(in the rows, 128 means zero)
Known rows, with every way that one mark hangs from another
[teni keduv [kigul zosiz]]: [169 141 223 121 178 102  90 118 176 140 138 169 165 127 196 120  54 183
 147 139  80 171 186 140  70 211 123 141 158 169  72 136 156 174 168 145
  79 149 128 141  83  71  87 192 102 159  83  62 133  84 127  65 138 176
 141 117 107 168  72 116 119 112  92]
[rivu [buram [nusim remo teni]] lotu]: [111 151  82 165 107 159 127 130 147  83 120  98  72 148  82 132 133  45
 130 152 142 151 107 104 165  74 129  71  78 123 151 119  92 146  51 185
 153 139 139 158 138 141 131  83 111 112 165 151 115 113 149 150 114 134
 144 137  72 121 138 100 173 140 153]
[rivu buram [lotu [nusim [remo fezo] teni]]]: [108 128  81 140 110 183 132  98 141 103 104  81  82 114  68 169 180  76
 115 121 124 136 105 108 188 106 126 108 105 105 164 114 112 109  63 175
 130 118 129 140 158 156 134  71 102 111 131 200 145 130 172 114 129 123
 107 118 129 143 132 130 145 124 138]
[fezo [remo [nusim [lotu [rivu buram]] teni]]]: [117 125  67 122 130 166 161 135  63 122 139 106 124 133  79 126 180  99
 146 102 185 164 101 151 137 104 120  92  97 118 156  76 127 104 107  96
 162 126 127 161 113 112 166  86 119 100 146 136  71 160 125 186 109  91
 150 159 123 111 182 156 122 137 137]
[fezo [remo [nusim [lotu rivu] teni] veras]]: [127 103  88 129 120 136 147 146  62 134 158  81 158 112 126 137 162 132
 108 118 164 139 105 163 104 105 122 104 105  93 132  89 137  97 113  82
 142 103  93 133 118 122 160  90  99 111 171 108 108 133 118 196 141 127
 136 164 145  60 214 169 151 123 161]
[lotu [nusim [teni keduv]] [rivu [remo fezo]]]: [152  85 155 137 148 179 127 143 139 208 143 128 100  65 148 104 156 123
 126  57 123 150 108 169 151 103 119 172 135 101 136 153 143  95 120 106
 113  86 123  73 153  96 101  82 109  88  96 128 144 215 109  93  99 140
  85 140 204 151 115 196  44  82 135]
[veras [remo [nusim [lotu rivu] [teni keduv]]]]: [125 116 100 163 137 159 105 150 127 206 144  92 129 110 151 126 133  69
 128  92 141 178 110 160  90  64 119  96  96 119 124 115 126  94 146  83
  98 101 149 130 108  70 130 117  93  93 130 114 124 211  68 140 137 128
 164 201 174 130 172 194 108 121 134]
[kigul zosiz]: [157 149 208 123 137  93 147 116 132  96 152 149 144 144 189 115 107 197
 132 115 119 124 172 110  92 200 129 157 164 176 118 127 138 139 181 142
 102 121 152 112 113 146 106 195 142 157  98  52 119  73 135 128 155 146
 167 119  95 135  95 108 144 123  83]
[rivu buram [lotu nusim] [teni kigul]]: [ 99 172 116 123 166 141 117 154 154 112  54 129 107 140 120 116 109  97
 159 133 131 119 145 112 124  99 144  94 119 157 104 137 136 203  91 127
 167 204 140 163 144 135 133 111 137 116 102 162 153 105 144 107 174 135
 140  80  57 167  98  88 143 152 129]
[nusim [lotu rivu] [remo fezo] teni]: [107 132  80  99  80 155 146 105  87 130 167 125 110 109 105 139 149 120
 109  94 108 143 125 169 154 104 151 126 135 116 150  88 103 121  98 132
  90  65 130 145 120 139 146 124 107 132 136 126 114 149 108 121 135  95
 116 125 158  74 180 191 122 129 127]
[teni [keduv zosiz]]: [142 104 185 126 119 126 103 117 187 146 125 135 158 118 164  86 113 171
 148 105  83 113 136 120 135 162 126 146 121 172  84 179 166 135 175 130
 100 134 141 119 130 112 104 158 111 162 112  91 132 152 111  96 116 144
 164 154 109 123  74 130 118 132  65]
[veras [remo fezo [nusim lotu teni]]]: [138  89  66 121 138 124 154 125 113 149 139  65 134 157 105 196 163  99
 110 126 179 119  84 128  98  99 109 122 127  80 134 106  90  83 139 137
 101  62 187 113  98 111 158 130 117 122 126 160 113 176 116 127 130 106
 149 181 200 129 167 177 135 130 111]
[fazokaz [veras remo]]: [143 146 181 178 107  78 130 130 132 107 170 161 158 117 158 113 124 147
 112 156  91 102 162  38 113 152 132 172 106 175 122 133 130  81 176 121
  65 135 151 129 135 203 130 158 123  87 150 130 114  94 133 165 145  94
 120 140 147 109  98 133 155 134  90]
[veras [remo fezo]]: [139 102 158 121 123  91 128 118 134 124 156 138 139 140 143 142 150 183
  96 142 119  95 115  66 113 126 118 178 143 143 107 140 102  64 190 143
  71  86 189  78 105 164 113 162 135 134  97 141 149 129 106 113 119  90
  98 112 169 142 110 126 116 100  97]
[remo nusim veras]: [112 111 152 129 124  92 144 134 119 122 145  96 174 137 142 130 129 179
 117 129 146  76 123 122  85 145 117 139 153 122 116 131 129 117 173 101
 145 153 144  87 152 154 122 162 132 142 143  98 161 107 146 164 143 147
 143 155 106 134 149 101 154 113 163]
[lotu [nusim teni]]: [164 126 152 119 137 122 170 149 111 140 156 111 122 136 153 111 159 140
 115  61 185  95 147 130 111 125 129 159 145 127 138 122 132 146 153 158
 158 126 152 106 148 141 112 139 145 136 125 139 127 132 133 151 180 147
 154 137 129 143 120 159 137 132  97]
[lotu [nusim remo [teni [keduv zosiz] kigul]]]: [157  95 166 135 146 157  68 112 165 169 147 124 116  97 124 133  76  95
 148 116 109 180 123 158 166 133 108 125 125 115 101 167 189 168  92 184
 120 136 107 144 112  74 119 137  64 145 160 192 102 168 138 100 165 192
 136 137 139 129  92 137 113 140 105]
[keduv [teni kigul] zosiz]: [172 124 152  67 162 105  92 160 121 108  81 140 145 138 187 116  31 176
 160 156 111 109 116 143 166 140 121 116 136 184  96 179 167 185 163 117
 161 162 124 150  88 109 120 169 138 182 119 128 101 112 109 120 163 123
 150 118  99 124  81 104 128 201  67]
[rivu buram lotu remo]: [102 153 125 149 106 157 144 119 154  96  77 160 115 116 130  75 149 101
 131 186 136 121 120  67 161 130 138 131 103 169 155 138 107  97  95 111
 134 165 122 151 152 161  94  75 145 105 155  90 136 117 113 111 110  98
 149 106 126 134  93  84 138 144 104]
[remo fezo]: [138 103 156  81 125  89 152 110 136 121 140 145 148 141 132 125 149 217
 112 100 114  67 143 108 105 159 129 167 166 152 108 135 108 115 187 135
 102 103 183  77 131 164 108 172 131 158  90 112 147 111 116 105 121 110
 116 110 130 137 107 135 124 109 110]
[zosiz [keduv [teni kigul]]]: [170 128 138  69 164 113 107 171 151 169  99 170 123 159 195 120  61 149
 138 141  97 129 161 128 106 149 132 116 127 182  78 130 120 165 190 103
 153 156 113 160  93  84  88 120 135 186  86 126 131  86 109 129 125 108
 136 107 111 172  91 119 145 171  89]
[fazokaz [veras [remo fezo [nusim lotu]]]]: [121 134 106 160 126 107 146  99 136 151 139  82 163 142 113 168 135 136
 138 144 104 108 103  87  90 126 108 140 124 135 127 119 115  74 158 104
  55  97 195 115 127 175 182 148  91  92 146 157 108 156 153 137 126 100
 128 183 197 120 144 168 128 114 126]
[rivu lotu teni]: [117 130 121 117 121 111 131 151 167  90  87 148 127 149 180 101 132 113
 128 112 105  73 150  98 114  99 148 101 115 158  77 158 113 168 112 122
 134 129 128 136 137 154 115 129 162 140  98  88 165 105  87 135 146 130
 155 117  68  99 118 108 171 141  99]
[lotu nusim [rivu buram remo [teni keduv]]]: [ 80 153 132 158 133 173 103 137 136 165 109 177 100  78 123  54 165  92
 160  78 111 159 148 148 169  78 119 129 109 141 139 165 167 124 122  77
 156 165  98 112 167 111 118  89 151  84 105 134 152 201 107 124  98 131
 106 103 117 173  95 119  47 102 150]
[buram [nusim [lotu rivu] [teni kigul]]]: [158 164 120 110 160 119 160 187  78 178 140 121  85 149 141  97  55 127
 158  84 162 141 141 197  80  87 150 116 125 147 117  83  95 210 111 108
 138 142 168 150 105 107 141 148  97 126 139  84  92 153 105 124 177 136
 155 153 108 122 168 166 127 148 133]
[rivu buram [remo nusim veras] [teni kigul]]: [ 83 141 104 147 140 112  96 129 115 101  77 166 157 136  85 138 102 103
 145 205 145 142 105 137 143 140 125 102 143  94 130 140 147 138 101  95
 197 183  56 150 133 107 161 127 178 119 150 139 126 106 134 130  93 145
 107  96 109 142 131  52 108 130 183]
[lotu [nusim [remo veras] [teni keduv]]]: [126 107 157 175 107 168  96 107 159 156 191 101 136  80 131 149 171  93
  89 122 100 142 162 141 140 138 123 129 111  95 144 141 159 120 104 166
 125 125  81 113 151 111 101 101 112 129 172 170 161 124 162 136 159 174
 115 137 142 111 137 147 159 116 160]
[buram [nusim [remo veras] [teni [kigul zosiz]]]]: [166 149 181 159 153 104 104 126 110  88 177 132 119 133 142 185  33 122
 111 183 122 184 146 154 116 177 131 111 135  88 122 122 143 177  86 186
 120 130  82 146  83 113 130 166 100 150 158 107 109  48 172 144 155 202
 122 136 104 103 149  75 158 118 172]
[veras [remo fezo [nusim teni]]]: [156  72 101 126 155  98 137 142 123 125 145  89 144 158 122 187 150 132
 107 115 177 109  69 110 109 112 111 142 142  76 114 126  99  70 165 158
 113  57 169  86 111 119 138 150 129 120  93 170 118 170 110 156 101 120
 126 163 183 145 146 145 109 101 131]
[keduv teni]: [161 133 144  76 142 113 142 165 117 108 115 139 148 137 189 103 118 170
 128 125 124  75 151 114 133 128 126 123 138 181 129 144 128 143 189 117
 164 130 144 111 113 129  91 138 173 161 107 110 135 112 105 152 160 103
 153 120  98 133 107 125 157 175  84]
[veras [remo fezo [nusim [teni kigul]]]]: [164  82 110 104 174  83 115 149 122 139 136 103 143 165 119 202  90 129
 104 145 176 125  74 122 107 115 114 136 163  73  92 126 106  99 150 157
 121  90 162 108  74  92 134 161 114 130  94 179 110 149 112 122 115 124
 101 145 191 163 142 134 108 107 136]
[keduv zosiz]: [146 115 170 106 108 100 136 122 134 100 133 138 143 146 158  83 104 198
 141 113 127  85 126 110 144 151 128 153 143 170 107 170 149 132 173 135
 117 143 152 115 134 155 130 181 125 164 130  87 114 133 118 136 147 130
 161 138 102 108  82 113 128 151  68]

Rows
[187 160 187  79 192  96 111 158 119  98 109 157 150 142 217 144  34 179
 141 156 104 143 165 143 114 175 125 113 148 182 105 136 164 182 182 131
 146 147 120 147  63  95 102 182 154 179  84  83 115  61 128 119 172 149
 144 105  97 145  92  91 139 166  81] -> [keduv [teni [kigul zosiz]]]
[108 172  88 126 141 131 139 123 125 145  75 158  91 170  85  88 101  77
 184 184 151 158 137 153 115 105 123 107 103 134 133 115 105 191  79 111
 157 163 142 167 101  82 157 115 160 127 162 125  82 134 124  84 109 124
 158 110 108 145 127  87 105 159 127] -> [rivu [buram [nusim lotu]] remo [teni kigul]]
[ 75 131  98 112 111 128 151 124  86 169 119  72 145 102 118 132 132 194
 132  84 113  92 100 179  82 115 125 135 150 114 140 100 122 109 163  46
  94 112 156  94 154 162 161 143 103 131 128  82 172 149 140 140 143 116
 116 167 144 110 200 166 122  98 186] -> [remo fezo [nusim [lotu rivu]] veras]
[ 90 174  79 129 130 128 157 122 129 107  98 119  95 183  87 100 156 106
 162 116 139 114 160 138  96  82 131  90  88 151 141 119  98 192 127 122
 152 151 175 160 136 126 167 135 161 143 118 122 110 140 145 123 141 119
 177 140  51 136 135 110 135 158 126] -> [rivu [buram [nusim lotu]] teni]
[127 124  94 104  93 140 123  83 111 125 150 117 142 112  89 197 115 115
  84 183 102 143 156 168 132 172 146 125 124  93 130  82 110 145  69 155
 104  98  93 179 103 116 151 120 113 152 171 163 136  78 137  83 155 122
 100 102 167  69 175 158 180 154 139] -> [nusim lotu [remo fezo veras] [teni kigul]]
[167 147 207 120 149 101 115 124 169 148 128 183 123 161 193 120  51 181
 147 138 101 178 176 107  67 227 141 145 162 171  72 116 142 150 189 142
  78 148 112 171  91  91 101 176 114 191  78  64 115  53 144  97 123 143
 151 107 106 170  71  99 129 126  83] -> [teni [kigul [zosiz keduv]]]
[124 103 125 128 102 129 137  99 109 108 171  91 126 103  96 190 172 134
  76 115 124 105 139 135 150 139 123 158 143  75 165 120 135 102 106 171
 117  93 100  92 142 165 136 111 115 138 158 190 160 115 184 139 156 147
  83 120 167 100 156 146 145 105 166] -> [lotu [nusim [remo fezo veras] teni]]
[130  85 111  91 139 120 165 101 113 144 137  98 174 159 119 116 173 159
 144 132 170 113 124 122  73 117  96 125 127 139 113  92 119 110 155 110
 109 104 174  99  97 115 122 127 112 147 170 123  84 135 133 163 152 123
 178 148 144 108 158 135 152 126 119] -> [fezo [remo [nusim lotu]]]
[108 101  94 110 123 132 129 123 179 106  62 153 120 123 156 119 145 116
 124 142  98  81 111 101 165 106 130 123 125 125  99 178 106 125  84 119
 110  81 113 104 130 137 112  93 166 129 110  96 163 136  91  85  99 109
 115  98 149  86 113 118 126 111 116] -> [rivu lotu [remo fezo] teni]
[106 132 138 133 151 137  78 124 180 135  90 210 145 126 112  86 106  81
 158 183  97 172 159 132 145 145 136 117 112 140 101 156 146 152 110 126
 155 168  85 175 107  58 108 120 171 120 114 136 123 135  89  61  62 133
 109  72 112 163  75  95  90 139 112] -> [rivu buram remo [teni keduv kigul]]
[ 91 116 127 143 101 153 114  87 149 125 127  77 118  87 122 162 159 149
  88 144  81  91 122  96 143 121 117 130 133 111 128 140 127 110 100 137
  68 119 120  81 160 198 119  91  81 138 170 159 192 107 185 126 171 141
  97 116 144 109 150 107 172  88 178] -> [rivu [lotu [nusim [remo fezo veras]]]]
[167 105 111 161 145  86 138 133 125 113 152  83 160 143 110 203 128 107
 112 124 125 101  91  88 130 130 118 147 129  87 119 142 117  72 151 143
 101  76 153 117 130 170 170 143 113  79 115 177 110 137 141 164  90 109
  98 183 188 116 140 170 123 103 136] -> [fazokaz [veras [remo fezo [nusim teni]]]]
[104 143 189 159 109 134 141 153  80 158 143 135 126  65 173  62 141 173
 110 110 137 118 128 134 142 108 126 191 146 133 168 132 162  99 144  67
 118 156 105  60 179 185 110 107 126 101 172  77 159 141 133 168 162 139
 102 111 158 126 131 115  86 104 169] -> [lotu nusim [rivu [remo veras]]]
[147 150 149 141 154 127  93 139 205 123  73 182 104 167 211 134  42 106
 154 144  63 168 164 108  86 171 150  82 124 156  37 153 148 190 121 131
 101 138  85 194  94  86 111 132 114 175  58  63 149  50 121  97 128 154
 165 105  72 135  83  89 156 130  86] -> [rivu lotu [teni [kigul [zosiz keduv]]]]
[ 65 151 118 150  88 177 105  81 142  93 111  76 104  88  72 160 177 129
  96 159  81 120 117  87 166 125 122 125 106 113 167 135 124  97  91 142
  93 163 119 117 175 207 139  74  93 123 163 187 197  97 199 120 137 119
  83 106 120 135 134  88 166 104 178] -> [rivu buram [lotu [nusim [remo fezo veras]]]]
[168 137 116 109 161 111 166 154 121 164 121 101 104 183 131 127  77 112
 150 128 175 132 147 173  66 115 133 124 118 139 112  88  97 215 104 142
 146 142 176 162  97  94 142 146 115 140 149 107  82 114 131  94 178 150
 178 158 118 131 149 154 153 160 109] -> [buram [nusim lotu [teni kigul]]]
[116 103 133 108 137  88 140 113 129 121 136  78 173 139 109 165 140 213
 113 117 127  61  99 129  94 158 112 155 168  97 130 131 115  94 183 103
 122 110 146  61 146 164 136 166 127 157 115 118 173 117 148 143 111 133
 102 149 134 137 154 117 133  86 177] -> [remo fezo nusim veras]
[137  78  91 132 121 129 161 109 101 114 140  66 175 143 112 164 181 114
 105 156 166 121 111 139  92 140 113 101 106  92 122  95 119 107 104 119
 148  99  98 138 104 104 154  87 115 135 177 137 110 109 146 177 140 139
 158 168 158  69 189 161 187 153 139] -> [fezo [remo [nusim lotu teni] veras]]
[ 89 138 143 132  87 129 129  84 130  88 113 142 139 108  81 129 174 169
 102 199 109 107 113  90 166 180 122 182 125 113 175 133 123  56 133 103
 134 131  95 118 156 166 135 101 159 123 135 132 163 104 146  96  66  92
  73  91 158 131 116 100 119 117 141] -> [rivu buram [remo fezo veras]]
[167 106 144 203 149 121 102 136 173 156 162 104 170 120 143 163 124  64
 121 135 114 140 114  98 110 123 116 116 103 114  98 152 144  90 151 139
 104 106 133 140 136 115 141 128 103  68 131 157 107 160 126 163  95 138
 124 198 175 121 114 178 132 112 128] -> [fazokaz [veras [remo [nusim [teni keduv]]]]]
[132 106 123 124  83 124 126  92 120  85 178 120 144 111  91 195 157 138
  68 149 104 104 138 127 162 157 133 145 135  80 147 127 109  92 108 169
 123  72  90 125 128 156 131 123 132 143 142 151 155  90 146 127 108 127
  83 110 151  70 161 128 162 116 147] -> [nusim [remo fezo veras] teni]
[160 176 164 151 169 157 127 145 137  95  90 106  89 131 150 162  80  97
 157 138 152 177 133 130 119 163 132 109 137 140 132 102 154 175  85 177
 156 187 121 202 124 117 135 113 111 119  96 121 121  78 167 106 179 170
 155 132  93 171  88 114 146 156  97] -> [rivu buram [lotu [nusim [teni [kigul zosiz]]]]]
[113 102 125 104 142 106 145 143  99 157 122 143 126 114 136  90 116 193
 139  92 152 103  65 146 137 110 105 172 171 107 133 147 116  78 154  74
 105  96 160  44 144 146 112 152 122 110 114  77 124 195 102 135  78 112
  92 127 174 147 142 126  45  67 172] -> [lotu [rivu [remo fezo nusim]]]
[140  81 129 115 116 146 107  86 180 141 170 129 140 117 101 164 163 118
  97 119  93 140 141 137 154 154 128 134 124 106 116 139 116 111 121 188
  94  63 117 115 105  87  91 129 113 137 111 174 137 141 114  85  80 132
  95 121 157 106 126 167 129 105 124] -> [nusim [remo fezo] [teni keduv]]
[156 108 154 125 139 137  88 122 169 149 153 173 138 115 137 135  90  90
 114 144  99 175 161 145 124 153 135 121 133 123  88 122 127 160  97 182
 117 121 104 162  91  56  89 141 109 136 147 150 110 116 103  90 121 154
 121 111 137 118 112 144 143 137 121] -> [nusim remo [teni keduv kigul]]
[ 73 139 124 164  95 149 106 117 149  92 117 116 119  97 145 129 149  96
 105 140  78  96 153 107 146  91 127  81 105 111 117 162 155 150  74 136
 121 145  81 113 158 181 125  90 125 132 174 152 191  97 154 162 192 163
 133 102  97  78 138  82 185 122 170] -> [rivu [lotu [nusim [remo veras]]] teni]
[ 87 169 125 136  99 132 128 147  93 101 105 213 104 102 122  52 149 123
 149 112 126 136 136 118 183 107 148 129 126 150 159 151 138 121 117  89
 161 151  85 141 154 145 136 122 185  99 111  88 128 158  80 140  77  90
 106  77  89 122 113  94  75 132 134] -> [lotu [rivu buram remo teni]]
[ 99 192  88 116  90 161 129 125  69 125 144 168  95 110  72 114 100  80
 133 137 136 201 151 160 152 123 165  93 122 145 163  61 121 153  69 129
 129 164 101 220 120 115 158 126 115 107 160 137  83 120 109 122 147  95
 138  95 110 108 161 147 142 162 130] -> [nusim [lotu [rivu buram]] remo [teni kigul]]
[118 168 107 152 108 133 132 146  72 107 177 141  67 129  84  99 124 100
 139 100 149 175 110 139 163  74 142  93 108 123 173 106 108 136  97 148
 157 140 125 142 145 149 140 131 115  95 141 134 100 146 133 179 102 116
 114 133  62 130 156 103 113 115 174] -> [lotu [rivu [buram [nusim remo teni]]]]
[145 107 122 133 129 105 157 152 109 114 147  84 157 139 129 160 141 135
 102 127 176  86 107 143 105 146 132 125 152  99 137 122 127 115 135 131
 172 127 115 115 147 137 131 139 142 129 136 116 144 111 133 172 141 161
 146 168 119 109 165 134 158 135 157] -> [remo [nusim teni] veras]
[115 127  63 133 118 174 182 117 101 141 104 101 126 153  85 131 167  61
 142 148 208 150  92 148 138 113 121 114 120 109 190  86 115 103  86 121
 182 128 133 174 141  96 151  83 158 104 168 120  74 167 131 119  99 116
 183 163 168 126 155 152 119 169 123] -> [rivu buram [remo [nusim lotu teni]]]
[ 86 184 124 120 108 111 137 154  94  85 117 193 109 127 118  71 142 146
 151  83 114 116 154 117 155 107 165 111 130 169 133 136 131 143 150  92
 159 164 117 150 157 161 141 162 179 110  74  98 143 131  95 160 110  82
 119  98  42 131 129 106 101 127 135] -> [lotu [rivu buram teni]]
[ 99 124 105 108 109 115 126  97 133  89  86 177 124 136  84 127 180 127
 134 152 119 108 121 101 183 138 128 149 131 115 142 161 112 106 122 129
 149 106 115 128 133 138 137 115 194 132  93 143 142 137 114  99  52  91
  95  77 124 139 108 104  86 117 119] -> [rivu buram [remo fezo] teni]
[164  94 167 136 152 150 140 141 171 174 151 106 130 126 150 114 161 114
 125  65 143 122 163 149  99 130 123 152 128 137 114 142 145 143 151 151
 147 131 141 101 142  95  86 115 124 131 113 144 140 155 129 113 158 165
 145 153 139 156 100 179 123 128 104] -> [lotu [nusim [teni keduv]]]
[ 96 169 154 133  88 134 139 132  87 118 131 191 112  92 124  42 139 151
 136 133 141 136 125 107 173 128 138 162 128 169 175 124 127  91 140  87
 139 166 126 129 165 159 111 123 154  91 130  76 121 146  99 135  93  87
 110  95 119 144 106 100  77 122 129] -> [lotu [rivu buram remo]]
[143 112 142 130 117 137 154 121 112 125 176 121 113 121 120 131 155 112
 112  96 158 126 148 118 141 116 121 142 156 118 161 113 135 133 107 185
 141 121 132 101 140 140 113 125 127 129 167 173 109 130 145 167 183 147
 145 125 148 121 132 129 145 135 128] -> [lotu [nusim remo teni]]
[100 163 103 126 161 142 101 121 171 175  81 131 107 172  96 107 101  79
 192 140  94 158 167 174  73 109 128  85  83 153  91 132 119 228 120 121
 137 179 154 178  98  57 141 136 133 137 112 138 122 139 124  65 119 154
 154 131  61 166 118 125 132 152 135] -> [rivu [buram [nusim lotu]] [teni keduv kigul]]
[ 86 144 112 121 122 145 127 134 102 133 100 159  88  99 101  88 169 142
 154  80 118 128 114 133 181  88 130 154 141 118 173 151 153 110 125  84
 142 132 117  92 172 151 147 112 160  97  86 148 143 184 126 121  92  98
  73  86 130 162 118 121  39 100 152] -> [lotu nusim [rivu buram [remo fezo] teni]]
[118 117  79 125 132 144 147 152  84 130 113 126 110 116  86 129 151 112
 141 103 182 143  50 160 184 109 126 138 148  80 177 115 128  65 111  97
 174 101 120 111 152 120 143 105 146  83  97 127 110 190 120 135  46  91
  88 134 162 148 151 140  53  92 165] -> [lotu [rivu buram [remo fezo [nusim teni]]]]
